What can hang from each mark:
lona: tegos
tegos: kuguk lona tolituf vuzaga
kuguk: fefav tegos
tolituf: fefav
vuzaga: tegos
telal: kefe tegos
kefe: lona viri

Each row was made from one small tree. The marks that hang from a mark follow it in brackets, in alphabetical order. Every link used is in the known rows. Write each row's tree.
Known rows:
lona(tegos): -.12, .12, -.03, -.04, .04, .06, -.06, -.10, .05, .01, .09, .26, -.08, .13, -.03, .25, .01, .02, .10, -.15, -.03, -.01, -.04, .15, -.08, .04, .06, .01
telal(kefe(lona viri) tegos(kuguk tolituf)): .37, .02, .35, .11, .69, .08, -.11, -.15, .51, .15, .57, -.31, -.31, -.28, -.02, -.43, .41, -.07, -.06, -.02, .38, .54, -.13, .39, .29, .55, -.09, .23
kuguk(tegos(lona tolituf vuzaga)): .25, -.21, .15, -.27, .42, -.12, .16, .11, .31, -.18, .38, .15, -.23, -.06, .26, -.64, -.13, .26, -.39, .19, .19, .21, -.23, -.64, .01, -.25, -.07, -.20
telal(kefe(lona viri) tegos(tolituf vuzaga)): .17, .07, .30, .24, .84, .02, -.18, -.13, .51, .02, .54, -.23, -.17, -.35, .06, -.28, .23, .12, -.32, .11, .36, .36, -.19, .12, .27, .34, -.24, .05
telal(tegos): -.07, .14, .20, .22, .30, .14, -.17, -.10, .31, .03, .27, -.11, .05, -.04, .07, .08, -.12, -.07, -.04, .09, .09, .22, .08, .01, .07, -.03, -.03, .08
kefe(lona(tegos(kuguk)) viri): .43, -.01, -.02, .16, .02, .24, .02, -.15, -.06, .25, .38, .07, -.40, .05, -.15, -.05, .40, .02, -.08, -.31, .28, .12, -.33, .37, -.10, .65, .13, .04
tolituf(fefav): .03, .01, .21, .34, .02, .11, -.13, .11, -.12, .18, .14, -.09, .14, -.29, -.09, .08, -.13, .00, -.25, .05, -.09, -.12, .01, -.04, -.08, -.02, -.04, -.07
vuzaga(tegos): .02, -.13, .12, .11, -.08, .07, .10, .00, -.08, -.07, .17, .02, -.01, .08, .03, -.12, -.12, .09, -.14, -.10, .09, -.01, .07, -.06, -.12, -.09, -.09, .01
tegos(tolituf vuzaga): .03, .07, -.04, -.09, .32, -.17, .11, .09, .13, .15, .13, .15, -.08, -.12, .20, -.31, .06, .14, -.15, .03, -.03, .02, -.08, -.34, .19, -.20, -.07, -.12
kuguk(tegos(tolituf vuzaga)): .12, -.14, -.08, -.01, .54, -.20, .05, .01, .48, .07, .28, .05, -.25, .07, .17, -.49, -.18, .20, -.29, .10, .09, .08, .00, -.45, .14, -.22, .00, .01
kefe(viri): .32, .04, -.19, .14, -.11, .06, .00, .03, -.02, .05, .01, -.11, -.11, .06, -.05, -.04, .16, .06, -.04, -.13, .13, -.08, -.20, .10, -.14, .17, -.01, .09
vuzaga(tegos(kuguk)): .15, -.10, .37, .17, -.07, .07, .17, .07, -.15, .19, .29, -.01, -.17, .05, -.01, -.31, -.08, .06, -.09, -.12, .08, .15, .20, -.07, -.05, .10, .04, .02
tegos(lona tolituf(fefav) vuzaga): .23, .05, .40, .02, .19, .05, .08, .30, -.14, .10, .41, .18, .06, -.60, .18, -.40, -.03, .21, -.52, .20, -.06, .06, -.29, -.58, -.08, -.23, -.16, -.40
tegos(kuguk): .10, .06, .22, .09, .03, .07, .11, .08, -.06, .30, .08, .02, -.12, -.03, -.05, -.22, .05, -.01, -.04, -.03, -.07, .15, .12, .05, .06, .18, .10, .06
kefe(lona(tegos(kuguk(fefav))) viri): .48, -.14, -.06, -.02, .12, .29, .09, -.13, .22, .24, .36, -.21, -.40, -.12, -.15, -.07, .34, .23, -.13, -.47, .29, .06, -.11, .37, -.16, .68, .15, .05
vuzaga(tegos(kuguk(fefav) lona tolituf)): .50, -.39, .36, -.59, .10, .05, .40, .19, .24, -.01, .42, -.05, -.29, -.26, .26, -.75, .10, .31, -.13, -.14, .32, .22, .07, -.27, -.19, -.04, .00, -.24
kefe(lona): .11, -.19, .02, .03, .11, .08, .03, -.21, -.01, -.11, .16, -.13, -.06, -.09, .00, -.04, .21, -.05, -.18, -.03, .15, .03, -.22, .03, .12, .25, -.03, -.07
kefe(lona(tegos(kuguk tolituf)) viri): .53, -.06, -.21, -.08, .17, .07, .11, -.14, .11, .21, .45, .15, -.45, .03, .09, -.27, .62, .03, .03, -.35, .28, .15, -.48, .30, .02, .53, .10, .02
kuguk(fefav tegos(lona tolituf vuzaga)): .30, -.33, .14, -.47, .53, -.10, .23, .12, .62, -.16, .35, -.14, -.25, -.22, .25, -.66, -.22, .46, -.41, .11, .26, .11, -.03, -.64, -.07, -.24, -.06, -.26
telal(kefe tegos): -.33, .17, .49, .16, .50, .08, -.27, -.14, .38, -.03, .28, -.18, .12, -.18, -.09, .12, -.17, -.04, -.01, .22, .09, .42, .30, .25, .18, .08, -.13, .16

Write each row's tree:
-.08, -.13, .09, -.30, .50, -.11, -.11, -.27, .31, -.12, .35, .20, -.19, -.14, .06, .02, .35, -.01, .09, -.08, .18, .27, -.18, .40, .22, .35, -.09, -.03	telal(kefe(lona(tegos(tolituf))))
.35, -.10, .37, -.42, .32, .03, .38, .30, .24, .18, .32, .04, -.25, -.48, .20, -.71, .06, .37, -.34, -.01, .06, .24, .03, -.55, .03, -.01, -.01, -.33	tegos(kuguk(fefav) lona tolituf vuzaga)
.29, -.16, .16, -.07, .10, -.09, .24, .09, .06, .20, .30, .06, -.26, .05, .17, -.56, .13, .04, .02, -.15, .10, .18, .09, -.09, .02, -.02, .03, .02	vuzaga(tegos(kuguk tolituf))
.00, .05, .31, .30, .28, .21, .05, -.16, -.12, .33, .51, .24, -.28, -.10, -.12, -.07, .08, .11, -.34, -.11, .01, .26, -.06, -.04, .13, .47, .07, -.16	kefe(lona(tegos(kuguk vuzaga)))
.06, .22, .35, .31, .35, .06, .02, .20, -.10, .60, .56, .33, -.15, -.37, .02, -.18, -.03, .15, -.29, -.08, -.23, .13, .03, -.21, .09, .05, .06, -.16	lona(tegos(kuguk tolituf(fefav) vuzaga))
.44, -.04, .46, -.08, .04, .09, .14, .29, -.19, .20, .42, .08, -.09, -.47, .14, -.53, .15, .04, -.25, .10, -.05, .21, -.22, -.27, -.08, -.02, .06, -.23	tegos(kuguk lona tolituf(fefav))
.12, .12, .18, .03, .34, -.09, .17, .15, .10, .42, .23, .14, -.22, -.19, .13, -.51, .12, .14, -.20, .02, -.07, .20, .04, -.33, .24, -.01, .04, -.09	tegos(kuguk tolituf vuzaga)
.28, -.04, .10, .12, .37, .04, -.21, -.11, .12, .11, .51, -.03, -.18, -.39, -.08, .06, .34, .06, -.18, -.13, .23, .04, -.33, .45, -.04, .45, -.10, .01	telal(kefe(lona(tegos(tolituf(fefav))) viri))
.00, -.19, .08, .02, .48, .00, .03, .02, .57, .08, .20, -.30, -.14, -.09, -.04, -.27, -.49, .41, -.40, -.01, .08, -.02, .37, -.41, -.02, -.10, .01, -.01	kuguk(fefav tegos(vuzaga))
.38, -.30, .02, -.48, .23, -.16, .12, .07, .41, -.29, .30, .08, -.26, .08, .27, -.55, .04, .09, -.13, .13, .29, .15, -.33, -.36, -.08, -.22, -.03, -.10	kuguk(tegos(lona tolituf))
-.23, .17, .66, .27, .57, .11, -.20, -.05, .34, .25, .36, -.17, -.04, -.20, -.13, -.10, -.19, -.07, .00, .18, .07, .59, .40, .24, .23, .30, -.03, .20	telal(kefe tegos(kuguk))
.13, .10, .57, .08, .06, .15, .22, .22, -.29, .14, .28, .20, -.17, -.26, .00, -.45, -.06, .17, -.37, .17, .00, .30, -.05, -.43, .01, .11, .01, -.28	tegos(kuguk lona vuzaga)
.09, .09, .08, -.22, .43, -.01, .21, .10, .42, .45, .35, .17, -.29, -.24, .11, -.28, .00, .37, -.13, -.26, -.03, .14, .22, -.17, .11, .08, .08, -.13	lona(tegos(kuguk(fefav) tolituf vuzaga))
-.12, .25, .30, .28, .21, .14, .09, .03, -.13, .45, .33, .33, -.22, -.04, -.10, -.01, -.08, .16, -.17, -.08, -.13, .23, .12, -.10, .09, .21, .10, -.08	lona(tegos(kuguk vuzaga))
.11, -.06, .73, -.49, .71, .10, .06, .09, .69, .01, .49, -.24, -.14, -.57, .14, -.53, .01, .19, -.09, .14, .23, .58, .26, .01, .12, .14, -.07, -.05	telal(kefe tegos(kuguk(fefav) lona tolituf))
.14, .04, .34, .38, .42, .11, .01, .02, -.10, .50, .69, .20, -.22, -.45, -.02, -.21, .11, .09, -.43, -.11, -.08, .16, -.19, -.16, .12, .27, .06, -.21	kefe(lona(tegos(kuguk tolituf(fefav) vuzaga)))
.09, .07, .42, .38, .44, .19, -.04, -.08, -.05, .30, .54, .09, -.37, -.23, -.29, -.02, .18, .19, -.30, -.07, .16, .34, -.06, .30, .10, .77, -.05, .02	telal(kefe(lona(tegos(kuguk vuzaga)) viri))
-.06, .19, .14, .22, .30, -.01, -.07, .11, .01, .33, .45, .33, -.02, -.34, .07, .02, -.07, .18, -.30, -.06, -.19, -.09, -.06, -.24, .00, -.17, -.04, -.17	lona(tegos(tolituf(fefav) vuzaga))
.06, .09, .13, .27, .26, -.09, -.02, .21, -.02, .34, .31, .03, .10, -.46, .07, -.25, -.12, .16, -.39, .10, -.18, -.09, -.04, -.41, .09, -.19, -.08, -.20	tegos(tolituf(fefav) vuzaga)
.12, -.16, .38, .04, .26, .05, .09, .12, .14, -.19, .35, .07, -.16, -.01, .06, -.41, -.35, .25, -.47, .24, .18, .19, -.10, -.56, -.12, -.10, -.07, -.16	kuguk(tegos(lona vuzaga))
.07, .27, .26, .18, .74, -.03, -.17, .02, .49, .11, .41, -.12, -.12, -.26, .06, -.25, .03, .17, -.20, .11, .16, .31, .05, .00, .22, .06, -.21, .10	telal(kefe(viri) tegos(tolituf vuzaga))
.02, -.11, .31, -.18, .52, -.07, -.06, -.22, .25, .13, .43, .18, -.34, -.17, .00, -.16, .39, -.06, .08, -.11, .15, .41, -.05, .44, .28, .47, .04, .06	telal(kefe(lona(tegos(kuguk tolituf))))
.42, -.46, -.01, -.69, .34, -.09, .17, .06, .73, -.29, .23, -.16, -.22, -.13, .27, -.58, -.08, .31, -.19, -.01, .34, .11, -.09, -.33, -.16, -.22, .01, -.17	kuguk(fefav tegos(lona tolituf))
.31, -.16, .38, .22, .08, .04, .13, .24, -.10, .42, .49, -.02, -.12, -.24, .08, -.49, .00, .07, -.24, -.09, .00, .09, .12, -.17, -.09, -.08, .00, -.07	vuzaga(tegos(kuguk tolituf(fefav)))
.33, -.22, .20, -.43, -.02, -.02, .26, .12, .01, -.31, .33, .20, -.12, -.03, .33, -.52, .13, .12, -.10, -.02, .29, .09, -.28, -.30, -.16, -.25, -.12, -.24	vuzaga(tegos(lona tolituf))
.09, .09, .76, -.22, .61, .05, -.01, .06, .43, -.03, .50, -.01, -.15, -.36, .16, -.45, .11, -.03, -.01, .27, .21, .72, .06, .05, .18, .10, -.10, -.02	telal(kefe tegos(kuguk lona tolituf))
.34, .05, .56, .12, .19, .08, .18, .36, -.23, .34, .53, .17, -.07, -.61, .12, -.61, .02, .19, -.52, .18, -.09, .23, -.15, -.57, -.01, -.07, -.02, -.34	tegos(kuguk lona tolituf(fefav) vuzaga)
.02, .21, .08, .01, .37, -.04, .15, .06, .07, .43, .35, .40, -.27, -.05, .14, -.22, .13, .13, -.06, -.12, -.12, .21, -.03, -.20, .16, .06, .07, -.10	lona(tegos(kuguk tolituf vuzaga))
